Every row comes from one small tree of marks. The marks that hang from a mark follow it in brackets, in the order of their numbers. Every link used is in the known rows. Which tree was each row made from?
Known rows:
k_481[k_108 k_859 k_895[k_591]]: [ 31.4   7.2   0.0  30.1  35.8  -9.0  23.3 -24.6  -6.9 -30.5   0.4   6.4
   0.4 -10.6  -5.1  -5.0   3.9   8.8 -17.5 -18.6  17.6  -7.8  -4.0]
k_895[k_481[k_108 k_859] k_591[k_12]]: [ 13.7   6.8   0.1  20.5   4.6  18.1  19.7 -22.4   8.1 -12.6  -0.2   0.8
  24.1  -5.5 -13.5   0.9 -19.0 -14.5  -5.6  -2.1   4.9 -18.0  -9.0]
k_895[k_591[k_481 k_859]]: [-20.8   7.0  -5.5  20.7  -9.0   1.7 -17.6  -1.7 -13.7 -17.4  -4.7  -3.6
  20.4 -11.8 -16.6  14.2  -5.4  19.9  -5.7  13.1  12.3   6.0  -6.0]
k_895[k_481 k_591[k_859]]: [ -8.4   9.4  -5.4  23.4  -7.3  -7.0  -7.7  -5.0  -5.8  -3.2  -4.6  -9.9
  34.9  -4.5 -19.7  -0.7 -30.2  -5.2 -11.4   5.4   5.4   3.7   1.2]
k_649[k_591[k_481[k_895[k_783]] k_859[k_12]]]: [ -7.5   8.4  -5.7  26.7  -9.5 -29.0 -17.4  -9.0  -7.6  -2.5  -2.6  16.1
  27.4 -10.4   2.4  17.0  23.3  30.4 -10.8 -16.8  14.4  -9.8   2.1]
k_481[k_108 k_859 k_895[k_783]]: [ 30.1   1.2 -13.8  20.7   9.4 -22.3  22.9 -22.5  -5.8 -26.5   2.3   3.0
   1.7  -6.4  -1.0  -2.4  17.4  12.2 -21.9 -17.9  13.9 -11.1  -2.0]
k_591[k_895[k_481[k_859]]]: [ 11.8   0.9 -10.6  19.9  -9.6 -22.5  -1.2 -20.5   0.9   8.9   6.0   2.9
  21.9  -2.4  11.4   7.9 -16.0 -15.8 -21.1  -1.8   6.4  -1.5  -9.7]
k_895[k_481[k_108] k_591[k_649] k_783]: [ 14.2  -0.4  -5.8  16.1  -9.1  26.4  15.8 -11.0  -3.7   1.6  -7.1  23.7
  21.4  -1.5  -5.7  -3.7  -3.2  -9.5  -9.1   8.1  16.8  -9.4   4.8]
k_591[k_481 k_649 k_859]: [-26.7  -2.6  -4.2  20.7 -25.0  -2.3 -27.9  -4.5 -11.1 -18.2  -3.3   5.6
  30.7 -12.7  -6.4  21.8  19.6  33.5 -13.0   6.5  12.4   2.6  -2.9]
k_481[k_108 k_859[k_12 k_591[k_649]]]: [ 13.8   0.2   6.0  31.9  -7.6  -4.5   3.9 -21.8  -3.2 -30.7   9.3  15.6
  21.7 -13.4   2.9  15.3  22.0   7.2 -19.0  -6.0  12.1 -11.9  12.5]
k_12[k_859[k_481[k_108 k_895[k_783]] k_591[k_649]]]: [ 21.5  -2.0  -1.5  10.1  17.1  14.8   7.6 -16.6  -7.5 -17.2   1.2  30.9
 -13.5  -9.1  25.8  11.1  28.6  26.3 -24.5  17.8   8.0  -8.4  11.0]
k_108[k_481]: [ -1.2   4.9 -20.1  21.2 -12.9  -9.4  18.1  -5.8  -4.7 -21.6  11.0  -2.9
   6.9 -13.7  -3.2 -10.9  -1.1  24.1 -17.0  -2.6   5.1   0.9  -0.1]
k_12[k_859[k_481[k_108] k_591[k_649 k_895[k_783]]]]: [  8.0  -3.9  -1.6  -1.7  -0.4  16.1  -3.3 -12.0  -3.6   9.8   3.2  30.4
 -12.9  -5.7  38.1  20.2  15.1  10.9 -14.2  34.0   6.1  -6.6  10.7]
k_895[k_591[k_12 k_859[k_481]] k_783]: [-11.5   7.9 -11.9  -0.3  -6.6   5.7 -16.6  -6.0  -6.6  -6.1  -7.9 -11.8
  19.1  -9.6 -11.8  18.4 -14.3   8.7   7.8  19.7  -1.3  -5.8  -7.4]
k_108[k_481[k_859[k_591[k_649 k_895]]]]: [  2.0  -4.1  14.9  24.0   6.2   1.5  -7.2 -12.0   1.7 -24.1  22.2  10.3
  17.5 -11.0  29.1  11.7  13.5 -11.8 -22.0 -15.7  14.8   3.5  -8.3]
k_859[k_591]: [  2.5   6.9 -12.1  17.0 -16.9 -27.9  -1.5  -4.7 -12.6 -34.9   5.7  -0.9
  -0.4 -12.5   0.9   0.7   0.5  31.3 -22.2  10.3   3.3  10.1  13.4]
k_12[k_859[k_481[k_108 k_895]]]: [ 23.4   6.2 -20.6  16.1  21.6  -4.1  23.3 -22.6  -6.4  -4.6  -2.8  17.8
 -19.0 -12.0  12.8   0.3   8.1  44.7 -22.9  17.0   1.2 -11.9   6.7]
k_895[k_481 k_591[k_12] k_783]: [ -1.9   5.9 -17.0   9.8 -11.7  11.8   4.8  -9.5  -0.2   0.3  -3.7  -3.0
  19.9  -3.3  -9.6   0.5 -17.7  -5.8  -0.6  13.3   0.5 -10.0  -3.5]
k_895[k_591]: [  2.3   8.4 -11.1  17.4  -1.5 -17.4   5.5  -8.6 -14.9 -21.5  -2.8  -0.2
  -2.3 -12.5 -12.1  -4.2  -7.9  18.7  -8.4   9.4   9.5   4.9   4.1]
k_591[k_649 k_895[k_783]]: [ -3.1  -4.3 -16.0   6.9 -12.7 -17.6 -13.7  -9.8  -9.1   6.7   0.8  13.0
   8.1  -5.8  21.3  11.1  16.4  14.5  -9.7   5.9  12.1  -1.7   4.1]
k_591[k_12 k_481[k_108 k_859] k_649 k_895]: [ -3.7  -5.6  -1.8  15.5  -1.2  25.2  -9.9 -22.7   7.1  -0.7   4.1  21.0
  20.9 -10.2  23.5  30.1  26.3  20.5  -5.1  -0.2  12.0 -20.6 -14.3]
k_591[k_859]: [-16.2   6.6 -14.1  18.0 -18.7 -38.8 -11.7  -4.3 -10.4 -19.7  -0.8 -18.7
  21.2 -11.2 -16.5   2.6  -7.0  29.3 -14.1   1.7   2.4   4.5   7.8]
k_108[k_481[k_859[k_12] k_895[k_591[k_649]]]]: [ 15.1   1.7   7.5  47.1  40.0  14.0  10.0 -26.4  -1.7 -23.4  12.9  14.1
  24.7 -15.9   6.1   4.4  20.5  -9.9 -14.1 -30.8  19.7 -13.9 -11.8]
k_108[k_481[k_859[k_12] k_895[k_591 k_783]]]: [ 20.1   4.8  -7.6  36.3  29.9   3.6  19.8 -21.8  -3.3 -16.9  13.6   0.0
  15.7 -10.6   0.3  -0.7   9.7 -20.9 -10.6 -23.2  15.1 -14.2 -12.9]

Write each row's tree:
[ -1.0   9.6  -3.3  -6.3 -11.0 -12.4 -10.7  -7.6   7.4  20.0  -5.6  13.7
  19.2  -5.8  18.3  17.8  -5.9  23.6   4.6   0.4   2.5 -15.9   1.0] : k_649[k_591[k_12 k_859[k_481[k_108]] k_895[k_783]]]
[ 23.7   5.5   1.1  24.5   0.1   6.1  25.1 -20.4  -0.8 -13.2  -1.0   8.0
  18.2  -4.3 -16.4  -4.4 -19.8 -20.7 -15.0  -1.3  13.6  -7.4  -5.7] : k_895[k_481[k_108 k_859] k_591]
[  7.9   7.6 -23.1   9.7  -2.7  -5.0  -6.5 -10.4  -2.6  18.7  -3.1   5.5
  20.0  -7.0  15.4  14.8 -16.7  33.2 -10.9  16.0   2.7  -4.2   3.9] : k_591[k_859[k_481[k_108]] k_895]
[-21.1  -8.1   1.8   5.1 -11.3   9.0 -24.7  -5.5  -7.5   0.4   7.2  23.0
  -6.5  -6.8  35.0  27.7  29.7   8.7 -14.9  29.3  10.7   0.3   2.5] : k_12[k_859[k_591[k_481 k_649 k_895[k_783]]]]
[ -8.8  -0.3  -1.0  19.5  -8.3  18.7 -10.9  -8.7 -15.3 -19.9  -5.2  24.3
   6.8 -14.3  -2.6  15.0  18.1  23.1  -7.3  14.5  19.8   3.5  -6.5] : k_895[k_591[k_481 k_649]]
[ -3.6  11.1   5.5   6.8 -24.8 -40.7 -12.7  -4.6  -9.6 -15.5  -7.6  10.7
  11.9 -13.8  -9.2   9.7  -6.6  28.8 -10.6  -1.0   7.4   7.2   1.9] : k_649[k_591[k_859[k_481]]]
[-24.0  -0.6   0.4  11.0  -6.9  40.7 -16.3  -5.0  -0.4  -9.7  -7.4   7.1
  32.4  -8.4  -7.7  21.9  16.0  17.8   8.0   9.5  12.8 -17.1  -5.3] : k_895[k_591[k_12 k_481[k_108] k_649 k_859] k_783]
[ 22.0   2.6  -9.9  23.2 -17.6  -7.9  24.3 -20.9   1.8 -12.1   2.1   5.8
  21.1  -4.6 -11.9  -3.3 -10.6  -5.4 -23.1  -3.8   7.9  -8.1  -2.0] : k_895[k_481[k_108 k_859]]
[-21.2   5.6 -19.4  16.5 -18.4  12.3  -7.6  -6.5   2.8 -11.2  -1.9  -6.8
  30.5 -11.4  -8.7  15.9   3.4  48.3  -4.5   9.0   0.0 -15.2  -0.4] : k_591[k_12 k_481[k_108] k_859]
[ -9.2  -7.3 -18.2   7.6 -21.3   6.3 -20.5  -7.8 -10.0  10.5  -0.1  24.5
  10.2  -6.6  25.9  23.9  26.0  22.2  -9.3  15.9  16.5  -1.2  -6.1] : k_591[k_481 k_649 k_895[k_783]]
[  7.0  -0.7  -0.3  13.9  -3.7  -8.5   2.8  -7.6   0.7 -18.3  22.8  -2.6
   8.0  -6.3  23.4   6.8   2.6 -22.2 -19.1  -8.2  10.7   2.9  -9.8] : k_108[k_481[k_859[k_591[k_895[k_783]]]]]
[-22.6  -4.3   8.0  15.6 -15.3   6.7 -15.8  -6.7 -11.1 -28.9   4.9  20.0
  -7.7 -14.5  11.3  20.1  29.6  25.8 -20.7  26.2   8.5   3.8   5.4] : k_12[k_859[k_591[k_481 k_649]]]
[ 16.0   4.9 -15.7  28.7 -11.7 -21.7  19.3 -25.5  -3.2 -15.4   5.0   1.6
  15.1 -12.5 -11.2   5.2   6.2  12.8 -13.5  -3.8   7.1 -17.2   6.7] : k_481[k_108 k_859[k_12]]
[ 28.2  -1.8   0.0  33.7  13.5  -3.7   6.3 -24.9  -3.9 -28.0   8.9  19.0
  19.7  -9.2  15.1  13.7  35.5   5.8 -23.3 -18.1  15.8 -17.0   9.2] : k_481[k_108 k_859[k_12 k_591[k_649]] k_895[k_783]]
[  8.6   6.6 -26.3  26.4  -7.5  15.3  -2.6 -11.0  -2.3  14.3   9.3  24.8
  15.4  -9.7  32.3  21.1   6.6  38.9 -15.7  21.0   6.7 -10.5  12.4] : k_859[k_12 k_591[k_481[k_108] k_895]]
[-19.7  -2.5 -13.0  14.7 -21.2  14.4 -16.6 -11.8  -4.2 -17.7  -1.2  14.4
  16.4 -15.3   3.9  21.7  26.7  44.9  -5.9  11.3   5.9  -9.5  -6.3] : k_591[k_12 k_481 k_649]
[-11.1   5.0 -16.6   1.3  -7.6  -7.2   0.6 -17.4  -2.7  -7.3  -1.2  -1.6
 -13.2 -15.3   1.8  13.2   0.1  33.3  -5.7  32.1 -11.5 -11.2  -0.2] : k_591[k_12[k_859[k_481]]]
[ 22.6  -1.1 -15.9  12.4 -13.1  -5.1  15.0 -19.9   4.9  17.0   4.3   9.0
  20.4   3.3  11.8   4.3 -11.0 -22.7 -17.0  -0.2  10.1 -11.8  -5.6] : k_591[k_895[k_481[k_108 k_859] k_783]]
[ -4.7  -1.3 -29.9   6.3 -23.1  -5.3 -10.7  -6.4  -9.8  11.7   1.2  12.4
   3.2  -5.4  20.3  17.4  10.4  23.7  -9.9  20.4  10.6   0.5  -5.9] : k_591[k_481 k_895[k_783]]
[ 31.3   7.6 -24.0   8.7  11.8  16.6  10.8 -14.4  -1.2 -16.6   1.4  14.5
   0.8  -8.9  22.6  10.2   9.5  46.3 -16.2  10.3  -1.8 -13.3   5.2] : k_859[k_481[k_108 k_895[k_783]] k_591[k_12]]
[ 22.8  -1.6 -12.3   1.8  -7.8  18.1  -5.0  -9.2  -6.0   6.5   1.6  34.3
   3.9  -5.3  37.8  20.2  11.5  20.2 -14.8  22.0  11.2  -1.7   8.2] : k_859[k_481[k_108] k_591[k_649 k_895[k_783]]]
[ -9.1  -5.9   2.0   8.9  -9.0  -0.2 -14.3  -8.8  -0.1  14.3   7.3  17.0
   8.3   0.3  31.4  12.5   4.2 -16.1 -20.3  21.0   4.5  -1.3   9.4] : k_12[k_859[k_591[k_649 k_895[k_481 k_783]]]]
[ 18.9  -2.1   1.5  28.2  -6.3  22.6  14.8 -24.8   0.8   2.6  -1.1  20.8
  34.9  -2.8  -9.3   9.5   3.4 -37.4  -6.5  -1.5  18.1 -21.2  -1.2] : k_895[k_481[k_108 k_859[k_12]] k_591[k_649] k_783]
[ -7.0   7.9  -1.1  14.4  -0.7  -5.1  -5.1  -7.6   4.2 -11.8  -5.0  13.7
  23.6  -8.5   4.4  11.2  22.0  43.9  -5.4 -20.6  10.4 -18.3  -1.9] : k_649[k_591[k_12 k_481[k_108 k_895[k_783]] k_859]]
[-17.9   3.0   0.8  -4.5 -10.5  -0.9   2.2 -10.9   8.3  16.4   0.0  25.7
 -11.8  -6.9  25.5  14.7  19.3  23.3   3.1  12.4   5.8 -22.5   0.2] : k_649[k_591[k_12[k_859] k_481[k_108] k_895[k_783]]]
[  6.1  -4.3  10.7  24.4  19.7  14.0  -0.7 -16.1   5.3 -44.6  19.2   2.4
  20.3 -11.5  19.0   9.3  32.9  -2.2 -19.2 -30.3   9.5 -11.3 -12.7] : k_108[k_481[k_859[k_591[k_12 k_649]] k_895[k_783]]]
[-23.7  -3.9  -5.0  11.5  -8.8  27.2   1.3 -16.6   3.0 -10.6  -1.1  17.5
   0.7 -13.9   5.5  16.6  30.5  41.6  -5.4  21.3   2.7 -22.5   2.0] : k_591[k_12[k_859] k_481[k_108] k_649]
[-21.2   9.4  -3.5  22.4 -17.6 -29.5 -29.0  -7.1  -2.6  19.3   0.8  17.4
  30.9 -11.3  15.5  25.1   5.0  27.6  -5.0  -3.6  11.0  -6.0   2.8] : k_649[k_591[k_481 k_859[k_12] k_895]]
[ -4.0  -8.6  -5.1   6.9  -9.6  26.3  -9.8 -20.7   6.1   2.9   3.6  19.2
  20.0  -6.3  22.8  30.7  30.7   7.2  -1.6   2.2  13.7 -22.4 -16.2] : k_591[k_12 k_481[k_108 k_859] k_649 k_895[k_783]]
[-13.2  12.6   5.0   3.5 -20.6 -30.1 -17.8  -6.8  -1.2 -13.9  -6.7   3.1
  18.1 -14.7  -6.4  15.2  -5.7  34.9  -1.5  -1.7  -1.2  -3.8  -1.2] : k_649[k_591[k_12 k_859[k_481]]]
[ -9.6  -1.6   3.0   8.0   3.0  34.8  12.5 -15.9   7.6   5.5  -4.6  13.3
  11.5  -2.9  -2.1   2.0   1.5 -13.0   1.1  18.5   3.4 -25.3   4.0] : k_895[k_481[k_108] k_591[k_12[k_859] k_649] k_783]
[ 19.4   5.2 -28.4  27.5   6.5   6.7  15.4 -15.3  -7.8 -13.2  -1.2  21.0
   3.2 -11.4   9.9   2.6  18.4  59.0 -23.9   0.8  12.2  -8.3   1.1] : k_591[k_481[k_108 k_895]]
[  2.3   8.9 -18.1  26.3  -9.5  12.3   7.6  -9.9  -0.1  18.5  -4.2  -1.3
  46.2  -0.7 -17.5   1.7 -23.5 -13.7  -3.4   8.5   6.0 -17.3  11.2] : k_895[k_481[k_108] k_591[k_859[k_12]] k_783]
